Each row was made from one walk, in order. Every step used is in the known rows, and no mark comes twice. Write each row's walk.
In the rows, zero is written as 100.
Known rows
daduz/sasab/gufe: [77, 76, 80, 87, 68, 86, 91, 107, 101, 100, 101, 77, 105, 124, 101, 90, 75, 96, 85, 124, 103, 116, 98]
miseb/sasab/gufe: [86, 83, 86, 107, 84, 96, 101, 111, 87, 120, 88, 95, 106, 137, 105, 111, 72, 101, 86, 131, 100, 118, 105]
lunede/buti/sasab: [84, 93, 103, 94, 108, 110, 100, 111, 122, 109, 107, 85, 124, 96, 108, 110, 107, 100, 86, 123, 93, 89, 101]
zalere/daduz/buti/miseb/lunede: [89, 101, 127, 114, 79, 88, 75, 108, 108, 88, 85, 83, 58, 95, 103, 74, 102, 93, 105, 156, 90, 92, 109]
liva/miseb/sasab/lunede: [77, 98, 92, 121, 112, 95, 107, 113, 108, 94, 117, 96, 126, 100, 109, 123, 89, 75, 98, 127, 106, 118, 119]
daduz/buti/miseb: [94, 99, 103, 104, 90, 99, 88, 109, 104, 91, 89, 88, 88, 112, 109, 73, 95, 120, 109, 135, 98, 103, 89]
lunede/buti/miseb: [101, 97, 96, 108, 115, 116, 94, 113, 128, 114, 104, 92, 108, 100, 102, 104, 89, 114, 94, 135, 86, 92, 96]
buti/sasab: [82, 84, 102, 85, 98, 96, 94, 105, 103, 91, 102, 93, 116, 104, 101, 97, 110, 97, 92, 120, 91, 92, 110]
zalere/daduz/buti/sasab/gufe: [67, 81, 121, 89, 58, 86, 80, 103, 100, 89, 79, 77, 86, 118, 113, 88, 104, 104, 84, 141, 92, 116, 96]
liva/miseb/lunede/buti/sasab/gufe: [90, 87, 116, 82, 89, 96, 117, 119, 123, 95, 86, 47, 108, 116, 100, 132, 102, 80, 97, 124, 88, 96, 124]
liva/miseb/lunede/buti/daduz/dezir: [103, 115, 111, 113, 90, 105, 128, 113, 147, 87, 109, 78, 105, 95, 94, 130, 97, 62, 89, 132, 94, 83, 136]
lunede/buti/daduz/sasab/miseb: [88, 100, 101, 88, 88, 109, 84, 108, 136, 115, 114, 91, 110, 75, 91, 106, 86, 74, 69, 148, 93, 105, 96]
zalere/daduz/sasab/lunede/buti: [60, 95, 96, 122, 100, 95, 79, 104, 141, 100, 134, 87, 115, 66, 112, 107, 88, 74, 77, 145, 105, 106, 96]
lunede/buti: [93, 89, 93, 116, 109, 111, 103, 116, 122, 113, 101, 91, 116, 97, 101, 115, 86, 101, 88, 122, 105, 95, 101]
zalere/daduz/sasab: [70, 86, 97, 103, 73, 89, 64, 110, 115, 96, 124, 104, 98, 81, 105, 76, 96, 76, 75, 139, 93, 109, 112]
sasab/lunede/buti/miseb/liva: [88, 80, 100, 148, 135, 110, 93, 106, 123, 97, 110, 73, 110, 82, 103, 118, 71, 108, 104, 128, 88, 98, 104]
zalere/daduz/sasab/lunede/buti/miseb: [67, 103, 99, 116, 109, 101, 69, 102, 150, 100, 139, 88, 105, 68, 114, 96, 92, 88, 85, 157, 87, 100, 92]
liva/miseb/lunede/buti: [101, 95, 109, 111, 105, 102, 113, 127, 127, 98, 97, 66, 106, 92, 95, 126, 96, 71, 101, 122, 102, 92, 129]
liva/miseb: [94, 82, 98, 102, 94, 98, 102, 120, 112, 83, 101, 89, 112, 101, 95, 109, 96, 86, 97, 113, 95, 113, 124]
zalere/daduz/buti/sasab/miseb: [67, 91, 132, 84, 80, 98, 62, 103, 100, 90, 87, 89, 94, 81, 103, 89, 116, 72, 85, 144, 84, 107, 92]
liva/miseb/sasab: [90, 97, 94, 110, 95, 101, 99, 126, 101, 107, 110, 104, 114, 107, 110, 106, 96, 80, 92, 125, 93, 118, 126]
lunede/buti/miseb/liva: [100, 80, 104, 136, 117, 115, 85, 118, 115, 111, 104, 81, 100, 88, 103, 102, 77, 114, 97, 126, 76, 97, 110]
zalere/daduz/sasab/miseb: [70, 84, 104, 91, 80, 95, 51, 108, 111, 100, 113, 101, 100, 70, 91, 88, 91, 54, 73, 144, 84, 109, 102]
miseb/sasab: [86, 94, 90, 115, 99, 100, 95, 115, 92, 119, 106, 110, 113, 111, 108, 100, 87, 92, 89, 128, 102, 107, 110]
sasab/miseb/lunede: [95, 79, 108, 96, 106, 93, 92, 106, 95, 95, 79, 78, 99, 95, 71, 120, 85, 59, 101, 129, 99, 85, 114]
sasab/miseb/liva: [91, 60, 108, 121, 106, 102, 78, 110, 84, 96, 85, 82, 106, 83, 80, 113, 71, 75, 93, 116, 86, 106, 115]
sasab/gufe: [91, 67, 87, 99, 83, 92, 104, 106, 97, 98, 78, 80, 105, 131, 90, 113, 72, 107, 91, 120, 102, 111, 103]
daduz/zalere: [89, 75, 90, 108, 87, 89, 118, 113, 86, 98, 90, 112, 119, 115, 97, 94, 84, 101, 102, 120, 107, 112, 107]
daduz/sasab/miseb/liva: [80, 69, 99, 110, 92, 96, 63, 112, 89, 97, 108, 82, 108, 76, 90, 91, 73, 66, 88, 121, 87, 110, 110]

Write each row's walk
[86, 83, 111, 88, 92, 95, 113, 109, 115, 106, 82, 54, 103, 121, 98, 127, 94, 92, 93, 130, 97, 85, 108]
miseb/lunede/buti/sasab/gufe
[89, 83, 110, 116, 90, 110, 77, 113, 122, 112, 115, 81, 103, 64, 91, 105, 72, 74, 71, 139, 83, 110, 108]
lunede/buti/daduz/sasab/miseb/liva
[65, 90, 81, 108, 101, 85, 93, 98, 114, 83, 125, 84, 122, 92, 101, 97, 83, 82, 95, 126, 116, 106, 98]
daduz/sasab/lunede
[85, 98, 117, 110, 80, 98, 68, 109, 110, 92, 94, 98, 72, 94, 111, 70, 101, 108, 97, 150, 86, 108, 96]
zalere/daduz/buti/miseb
[93, 106, 105, 105, 81, 94, 106, 112, 137, 108, 118, 80, 91, 85, 95, 98, 91, 81, 82, 147, 106, 89, 116]
miseb/lunede/buti/daduz/sasab
[85, 86, 121, 75, 104, 93, 90, 103, 97, 91, 85, 73, 106, 93, 78, 115, 108, 58, 99, 130, 88, 79, 114]
buti/sasab/miseb/lunede
[79, 106, 93, 129, 122, 109, 113, 120, 129, 110, 121, 87, 133, 92, 118, 138, 87, 77, 94, 130, 107, 114, 112]
liva/miseb/sasab/lunede/buti
[81, 89, 90, 128, 126, 105, 111, 104, 131, 99, 108, 82, 127, 91, 101, 133, 80, 95, 94, 124, 117, 97, 94]
sasab/lunede/buti
[77, 89, 113, 118, 73, 93, 77, 110, 105, 89, 90, 97, 83, 94, 110, 81, 98, 95, 89, 138, 105, 112, 100]
zalere/daduz/buti
[98, 85, 107, 103, 94, 88, 109, 120, 108, 81, 96, 72, 99, 102, 87, 112, 97, 69, 107, 119, 100, 96, 138]
liva/miseb/lunede
[83, 88, 101, 84, 90, 87, 79, 108, 101, 97, 102, 73, 101, 87, 81, 96, 86, 50, 96, 133, 101, 90, 108]
daduz/sasab/miseb/lunede
[83, 110, 98, 135, 114, 107, 117, 102, 132, 120, 116, 103, 117, 93, 107, 131, 81, 97, 79, 151, 110, 109, 104]
miseb/sasab/lunede/buti/daduz
[86, 114, 104, 128, 110, 108, 121, 112, 142, 109, 122, 96, 120, 90, 109, 138, 90, 84, 82, 145, 101, 119, 119]
liva/miseb/sasab/lunede/buti/daduz
[73, 96, 88, 129, 116, 94, 104, 102, 100, 104, 112, 102, 123, 104, 107, 116, 82, 86, 96, 133, 112, 107, 105]
miseb/sasab/lunede
[89, 84, 91, 102, 80, 96, 106, 121, 96, 108, 92, 88, 110, 132, 107, 117, 81, 88, 89, 125, 91, 130, 120]
liva/miseb/sasab/gufe
[102, 91, 103, 102, 104, 92, 96, 107, 106, 94, 92, 83, 85, 107, 87, 95, 94, 95, 110, 136, 90, 80, 119]
buti/miseb/lunede
[68, 86, 99, 98, 115, 90, 102, 93, 111, 77, 109, 83, 127, 99, 101, 114, 103, 92, 99, 122, 103, 94, 104]
buti/sasab/lunede
[64, 97, 108, 102, 98, 87, 102, 95, 106, 73, 99, 74, 115, 102, 116, 98, 106, 101, 108, 127, 116, 102, 89]
daduz/buti/sasab/lunede
[93, 103, 91, 108, 105, 105, 86, 112, 100, 119, 109, 113, 102, 112, 108, 87, 92, 106, 95, 142, 82, 103, 107]
buti/miseb/sasab
[98, 90, 102, 117, 107, 100, 111, 116, 119, 108, 94, 76, 101, 97, 94, 121, 87, 84, 98, 128, 110, 80, 113]
miseb/lunede/buti
[76, 90, 94, 137, 119, 103, 81, 107, 128, 99, 133, 71, 112, 73, 114, 97, 72, 100, 98, 134, 88, 101, 99]
daduz/sasab/lunede/buti/miseb/liva
[106, 95, 117, 111, 78, 93, 143, 124, 124, 98, 93, 90, 101, 98, 90, 118, 94, 83, 98, 139, 100, 107, 136]
liva/miseb/lunede/buti/daduz/zalere
[68, 94, 125, 98, 72, 93, 74, 107, 105, 86, 98, 92, 92, 92, 118, 77, 119, 94, 87, 138, 93, 104, 102]
zalere/daduz/buti/sasab
[100, 94, 102, 113, 96, 110, 111, 109, 134, 111, 102, 97, 106, 94, 94, 116, 88, 107, 77, 137, 101, 100, 109]
lunede/buti/daduz
[94, 100, 94, 110, 84, 101, 111, 95, 123, 86, 108, 107, 110, 109, 92, 104, 89, 88, 81, 128, 96, 91, 115]
buti/daduz/dezir
[85, 98, 101, 92, 99, 100, 83, 115, 120, 114, 106, 68, 107, 77, 89, 112, 85, 52, 91, 137, 102, 85, 99]
daduz/sasab/miseb/lunede/buti
[69, 74, 139, 113, 80, 97, 53, 109, 87, 87, 87, 79, 87, 70, 104, 87, 103, 72, 87, 137, 74, 110, 107]
zalere/daduz/buti/sasab/miseb/liva
[85, 94, 93, 94, 72, 89, 92, 104, 121, 95, 120, 101, 99, 94, 95, 80, 91, 94, 76, 138, 101, 108, 114]
buti/daduz/sasab
